Each row comes from the steps of one walk. Every step used is in the known rows, and no mark comes twice. Write the walk behind each row, first mark first.
Known rows
l-n-m: [ 10   7  17  -2  11  -1  27  -1   0  -8  -4   0  12   2  -2   1   4   1
 -12  17  -2  -4  -5   0  -6  -7   0   4  -6   2   2   5   1]
j-n-m: [ -6   1   9  -5   5   1  12  -2   1   5  -7  -2  -3   1  -6   1  -7   5
   7 -11   2  -5  -4  -7   4   5   1   9 -16   1  -6  -1   3]
b-l: [  3  -1  -7  -9   5   1  -1  -6  -1   5  -3   1   4   0   1   2   1  -2
   7 -17   4   2   4  -1  -5  -1   4   3   0 -12  -3  -4   0]
n-m-p: [-4  3 11 -5  4 -2 18 -3 -1 -9 -1 -3  8  5 -3  2 -3  5  5 11  0 -5 -5 -3
  5  3  1  4 -9 -1 -6  1  0]
l-b-t-k: [ 13   2   8  -6  -9   0 -14  -5   0  -2  -4  -3  12  -4   6   2   6  -6
   3  35   7 -11  -3  -7  18   8  -8   7   3   2  -2  -5  -2]
l-b-t-p-m-h: [ 12   7   2   3  -3  -2   0  -3   1  -6  -6  -3  15  -2   7   4   5  -4
   3  29   5 -11  -1  -3  13   9  -8   9  -3  -3   2  -4   0]
m-p-t: [ -3   0   7  -9   5   3   8  -3  -4  -9   1  -1  21   4   6  -2  -1  -1
  10   3   4  -6  -3  -2  -5   9 -10   2  -6  -8   0   0   0]
b-t: [  0   0   2  -6  -2  -1 -13  -6  -1  -8   2  -1   7   0   5   1  -7  -2
   0  17   6 -10  -1  -7   0   9  -8   6  -1  -4  -4  -2   0]
b-l-n-m-h: [  9   6   2  -9  16  -2  13  -6  -1  -2  -7   3  12   2   0   3   3  -3
  -1   0   2  -1  -2  -1 -11  -7   4   7  -6 -11  -1   0   1]
k-t-p-j-n-l: [ -7   7 -10  -2  11  -6   3   5   4 -10 -11   3   1   2   1  10   8  -7
   3 -53   3  -1   5   0  -8   8  -2   1  -2 -11   4  -5   0]
m-h: [  1   3 -10   6   9  -5 -17   1  -1   0  -5   6  -2   1  -1   2  -3  -4
   1  12  -3   2  -4   3  -4  -4  -2   5  -6  -2   0   2   0]
t-b-l-n-m: [ 21  -4   9 -11   2   2   7  -7   3   5  -7  -9  13   2   1   8  11   3
   0  11   5   8   0   0 -11  -3  -5   6   0  -5   2   0   0]
g-t-p-j-n: [-1  4 -4 -8  4  1  4  0  0 -8  1  5 15  4  0  7  4  6  8 -5 -6 -5  5  5
 -8  8  6 -3 -5 -7 10  1  6]
k-t-p-j-n: [ -9   7  -9  -1  10  -5   0   3   5  -9  -9   3   0   2   1   8   8  -5
   4 -53   1   0   3   1  -6   9  -4   0  -4  -9   8  -6   0]
p-t: [ 3 -5  6 -2  1 -3  6  2  0 -4 -3  0  8  2  6  3  3 -2  3 -7  2 -5 -1  2
 -3  1 -4  0 -9 -7  1  0  0]
p-j-n-m-h-w: [-11   7  -3  -2   9  -4  -4   3   4  -3  -3  -3   5   2  -4   4   0   5
   6 -34  -6  -1  -4   1   8   2   4   3 -13  -8  -5  -4   2]
b-l-n-m: [  9   5   5 -11  13   1  20  -7  -1  -2  -5   0  12   2   0   2   4  -1
   0  -5   3  -2   0  -1  -9  -6   4   6  -4 -10  -1   0   1]
l-b: [12  5  5  2 -8  0  3  0 -1  4 -3 -4 10 -3  4 -3 10 -4  1 16  2 -3 -2 -1
 15  2 -5  3  0  4 -1 -4  0]
m-h-w: [  3   2 -13   5  13  -6 -27   1   1   3  -1   3  -6   1  -5   0 -10   1
  -1  -5  -4   3  -6   3   3  -6  -1   0 -10   0  -2   1   2]
t-b-l-n: [ 22  -5   6 -12   1   3   2  -8   2   6  -7  -8  14   1   2   7  11   1
   1   6   5   8   1   0 -14  -3  -6   5   3  -6   4   0   0]
p-j-n-l-b-t: [ -5   6   1  -7   0   0   1   3   2  -7  -5  -5  16  -1   3   4   5  -2
   5 -22   1  -6   2  -3   5   8   0   7  -1 -12  -7  -5   1]
k-t-p-m-h-w: [  0   5 -13   6  15  -8  -7   2   5 -12  -5   6  -4   2  -1   7   0  -2
   3 -57   3   0   2   2  -5   4   1   0  -7  -4   7  -3   0]
h-m-p-j-n: [-16  14  -1  -2  10   8   0  -2  -3   4   1  -8  20   2   3  -4   2   5
   1 -35   1  -2   3   5   9  17   1   4   2  -6  -4  -4   0]
h-m-p-j-n-l: [-14  13  -1  -4  10   8   3  -1  -3   2  -2  -9  22   2   3  -2   1   4
   0 -33   2  -2   4   5   7  16   3   6   4  -8  -8  -3  -1]
j-n: [ -5   0   2  -5   4   5   1  -3   0   8  -5  -2  -1  -1  -3  -1  -7   1
   7 -14   4  -3  -1  -8   1   6  -3   7 -10   1  -3  -1   3]
j-n-l-b: [  4   1   6  -6   2   4   9   0  -1   6 -11  -4   6  -3  -1   1  -3  -2
   5  -7   6  -4   2  -9   4   6  -1  11  -6  -1 -10  -3   2]
t-b-l-n-m-h: [ 22  -3   6  -9   5   0   2  -7   2   5  -9  -7  12   2   0   9   9   2
   1  14   3   8  -2   2 -12  -5  -5   8  -2  -6   3   1  -1]
k-t-b: [  8  -2  -2  -3   0  -5 -15  -1   4  -1  -6   0  -2   1   1   4   8  -4
   1 -36   6   8   0  -1  -8   4  -9   1   1   2   4  -5  -2]
h-m-p: [-12  11   0   0   9   8  -1  -4  -4   6   2  -7  17   2   3  -5  -1   5
  -2 -18   3  -1   2   5   7  15   0   4   4  -1  -4  -2  -1]
p-m-h-w: [  6   1  -8   9  11  -5  -8   2   3 -11   5   3   0   2  -3   1 -11   7
   4 -37  -1  -2  -1   4   2  -3  11   4  -8   1  -1   0   1]
p-j-n-l: [ -9   5  -2  -5   4   0   5   5   2  -5  -5  -4  10   0   0   5   4   0
   5 -33  -2  -1   3   0   0   4   4   4  -1 -11  -6  -3   1]
t-p-j: [ -8   7  -6   2   4  -1  14   4   5  -7  -6  -4   6   2   2  13  11   1
   1  -4  -5  -1   4   8   0   3   0  -3   1 -14  11   0   0]
j-p: [  5   7  -4  -1  -4   4   7  -1   1   3  -9  -2  11   4   0   1   8  -1
   6   9  -3  -5   3  -5   1   9  -2  -2   1 -12   6  -2   1]
p-j: [ -8   5  -4   0   0  -3   0   5   2  -8   2  -2   9   1   2   3   9   0
   1 -22  -6   1   1   6   2   1   3  -2   3  -9   1  -3   0]

Which walk is each row?
[ 10   5   8 -14  15   1  22  -8  -2  -5  -5   0  21   3   3   2   4  -2
   3  -4   4  -4  -1  -2 -11  -3   1   6  -8 -14  -1  -1   1] => b-l-n-m-p-t
[  8   8  -9   7   2   1   7  -1   2  -5  -8   1  13   5   0   3   4   1
  10  -8  -3  -5   3  -1   0   8   5   4  -2 -12   6  -1   0] => j-p-m-h
[  6   1  -6  10   8  -4  -1   1   2 -12   2   5   2   1   0   3  -6   3
   5 -23   0  -1   0   5  -2  -1  10   7  -5   0   0   1  -1] => p-m-h
[  7   1  -3  -3   2   1  10  -1   0 -12   4   6  13   5   1   6  -1   9
   7  -8  -3  -7   7   6  -9   6  11  -2  -3  -3  10   3   5] => g-t-p-m
[ -9   9   3  -1   9   7   2  -3  -4   3   1  -6  20   3   6  -4   1   4
  -1 -21   4  -3   2   6   6  15  -1   4  -1  -5  -3  -2  -1] => h-m-p-t
[ -8   7  10  -5   5  -3  18   0   0 -13  -1  -3  13   6  -2   4   1   5
   6  -1  -2  -4  -4   0   6   4   2   3  -7  -6  -5   0   0] => n-m-p-j
[ -1  -2   4  -7   6   4   7   0  -1   4  -9  -2   1  -1  -3   2  -8   0
   5 -16   5  -3   3  -8  -3   5   2   9  -6  -3 -10  -1   3] => j-n-l
[  6   9   4  -3  -6   1   3  -3   1  -2  -7  -6  18  -3   7   3   8  -4
   4  23   5 -11  -1  -5  15  12 -11   8  -4  -6   1  -6   1] => l-b-t-p-j-n
[ 11   5   6  -2  -9   0  -5  -4  -1  -2  -2  -5  15  -4   7  -3   4  -6
   1  31   6 -10  -2  -7  14   8 -11   7   0   1  -3  -5   0] => l-b-t
[-12   7  -1  -1   7  -4   1   3   3  -5  -5  -2   6   2  -2   5   4   2
   6 -26  -5  -2  -3   2   5   3   3   5  -9  -9  -4  -3   1] => p-j-n-m-h
[ 13  -1  -2  -9   7  -4  -9  -5   3  -1  -7   1   6   1   2   4  10  -6
   2 -39   7   8   1  -2 -14   2  -8   3   1  -4   4  -5  -1] => k-t-b-l-n
[ 12   0   1  -8   7  -6  -4  -4   4  -3  -8   0   4   2   1   5  10  -4
   1 -37   7   7  -1  -2 -12   1  -6   4  -2  -3   2  -5  -1] => k-t-b-l-n-m
[ 3 -9  8 -8  1 -2 -7  1  2 -5 -5  1  3  2  4  9  4 -3  6  3  4 -7 -1  1
  0  1 -1  1 -4 -6  3  0 -3] => p-t-k
[ 20  -4  11 -14   3   3   8  -9   1   3  -7  -9  18   3   1   7   9   4
   4  10   5   6  -1  -1 -12  -1  -7   6   0  -6   2   0  -1] => t-b-l-n-m-p
[ 16  -8   1 -11  -3   2  -6  -6   2   9  -6  -9   7   1   2   8   7   3
   7   0   5   9   2   0  -8  -1  -5   4   2  -7   1  -2  -1] => t-b-l
[ -1  -3   9 -13   5   3   0  -4  -2 -10  -2   0  19   3   4   3   0  -2
  12  11   6  -8  -3  -2  -3   9  -8   2  -3  -7   2   1  -2] => m-p-t-k
[  5   1   7  -9   1   4   5  -2  -1   3 -10  -4   8  -3   0   1  -5  -3
   6  -1   8  -9   2 -11   3   9  -3  13  -6  -3 -11  -3   2] => j-n-l-b-t
[  5  12  17  -6  13   0  29  -2  -1 -14  -3  -1  23   3   0   1   6   2
  -7  14  -2  -6  -6   0  -6  -3  -3   4  -4  -2   2   3   1] => l-n-m-p-j
[  2   4  -7   9   9  -2  13   3   4 -11  -6   1   1   3   1  13   1   3
   4  -6  -1  -2   4   7  -4   2   5   4  -5  -8  10   3   0] => t-p-m-h
[ 10   4   1 -12  12   3  12  -7  -2   0  -4   1  14   0   2   0   5  -4
   0  -8   3   0   2  -1 -13  -5   1   5   0 -10   1  -1   1] => b-l-n
[ 10   9  13   2  15  -4  19  -1   0  -8  -6   3  11   3  -2   2   3  -1
 -11  23  -3  -3  -7   1  -9  -9  -1   6  -9   2   2   5   1] => l-n-m-h
[ -1   6 -11   6  12  -8  -2   3   4 -13  -7   7  -3   2   1   8   3  -4
   4 -48   3   0   3   2  -8   6   0   2  -5  -5   8  -3  -1] => k-t-p-m-h
[ 11   6   5  -1  -7   0   2  -3   0  -2  -5  -6  15  -3   8   3   7  -5
   1  38   5 -10  -1  -5  15  10 -11   6  -1  -3   1  -4   0] => l-b-t-p
[  9   9 -11   6   3   0   1   0   3  -4  -5   0  11   5  -1   2   0   3
   9 -15  -4  -5   2  -2   3   7   5   2  -5 -11   4  -2   1] => j-p-m-h-w
[ -2  -2  15 -11   4   3  13  -6   0   2  -9  -6   8   3  -3   3  -5   7
  12  -6   5  -5  -5  -8   1   9  -7  10 -18  -2  -5   0   2] => j-n-m-p-t-b
[  7  -4   8 -14   3   4   6  -7  -2  -5  -3  -5  25   4   6   2   3   0
  13   4   7  -2  -2  -2  -9   8 -13   4  -4 -11   1  -1   0] => m-p-t-b-l
[ -4   8  -3  -1   4   1  19   5   4  -4 -11  -7  10   1   2  14  11  -1
   5  -5  -2  -3   5   3   4   6   0   3  -2 -15   6  -2   1] => t-p-j-n-l-b
[  9   6  21  -9  14   1  25  -4   0 -13  -6   0  21   3   0   3   4   1
  -5  23   1  -8  -7  -2  -7  -2  -4   5  -7  -1   2   5   0] => l-n-m-p-t-k
[ -9   7   4  -4   9   7  -4  -3  -3   3  -1  -6  18   3   6  -1   1   3
   1 -16   5  -4   2   5   7  15   0   4   2  -4  -2  -2  -3] => h-m-p-t-k
[  9  -2  11 -15   6   5  11  -7  -2  -7  -3  -5  29   4   7   2   5   0
  10   8   7  -2  -2  -2 -13   7 -14   4  -5 -10   3   1   0] => m-p-t-b-l-n
[-12   6  -3  -4   3   1   1   2   3  -2  -2  -3   9   0   0   2   5   1
   6 -32  -3  -1   0   1   2   5   1   2  -3  -9  -1  -4   2] => p-j-n
[  6  -4  11 -11   1   3   6  -5  -2  -6  -1  -5  23   4   6   2   3   1
  11   8   6  -2  -3  -1  -7   9 -14   3  -5  -7   2   0   0] => m-p-t-b
[ 19   2   3  -8  -2   4  14  -4   2   2 -14  -6  24   5   6   6  16  -2
   8   9   2  -4   2  -3  -9   7  -8   1  -4 -19   9  -1   0] => j-p-t-b-l-n
[  5  -1   8 -11   1   4  -1  -2  -1   3 -12  -4   6  -3   0   4  -5  -3
   7   2   9  -9   2 -12   6   9  -2  13  -4  -3 -10  -3   1] => j-n-l-b-t-k
[13  3  5 -4 -3 -1 11  3 -1 -8 -9 -6 13 -1  5  8  3 -6 -2 24  6 -8  5 -4
  4  5 -1  8  5 -8 -9 -2 -1] => n-l-b-t-p
[-10   8  -6   0  10  -7   4   4   5 -10 -10   3  -1   3   0   9   8  -4
   4 -50   1  -1   1   0  -3   8  -2   0  -7  -9   6  -5   0] => k-t-p-j-n-m
[ -5   5  -3  -5   1  -2  -3  -3   2 -14  -2  -4  11   1   6  10   1  -1
   0  15   2 -11   2  -2   0  10  -8   4   0 -14   3  -2   0] => b-t-p-j
[ 14   2   6  -5  -4  -2   5   2  -2  -7  -6  -5  12  -2   5   4   2  -6
  -2  19   7  -8   4  -6   6   4   0   8   5  -5 -12  -2  -1] => n-l-b-t
[ -3   5  -9   1   9  -6  -1   2   4  -8  -8   5  -5   2   1   7   6  -6
   1 -37   3   1   3   0  -8   6  -4  -1  -2  -5   8  -3  -1] => k-t-p
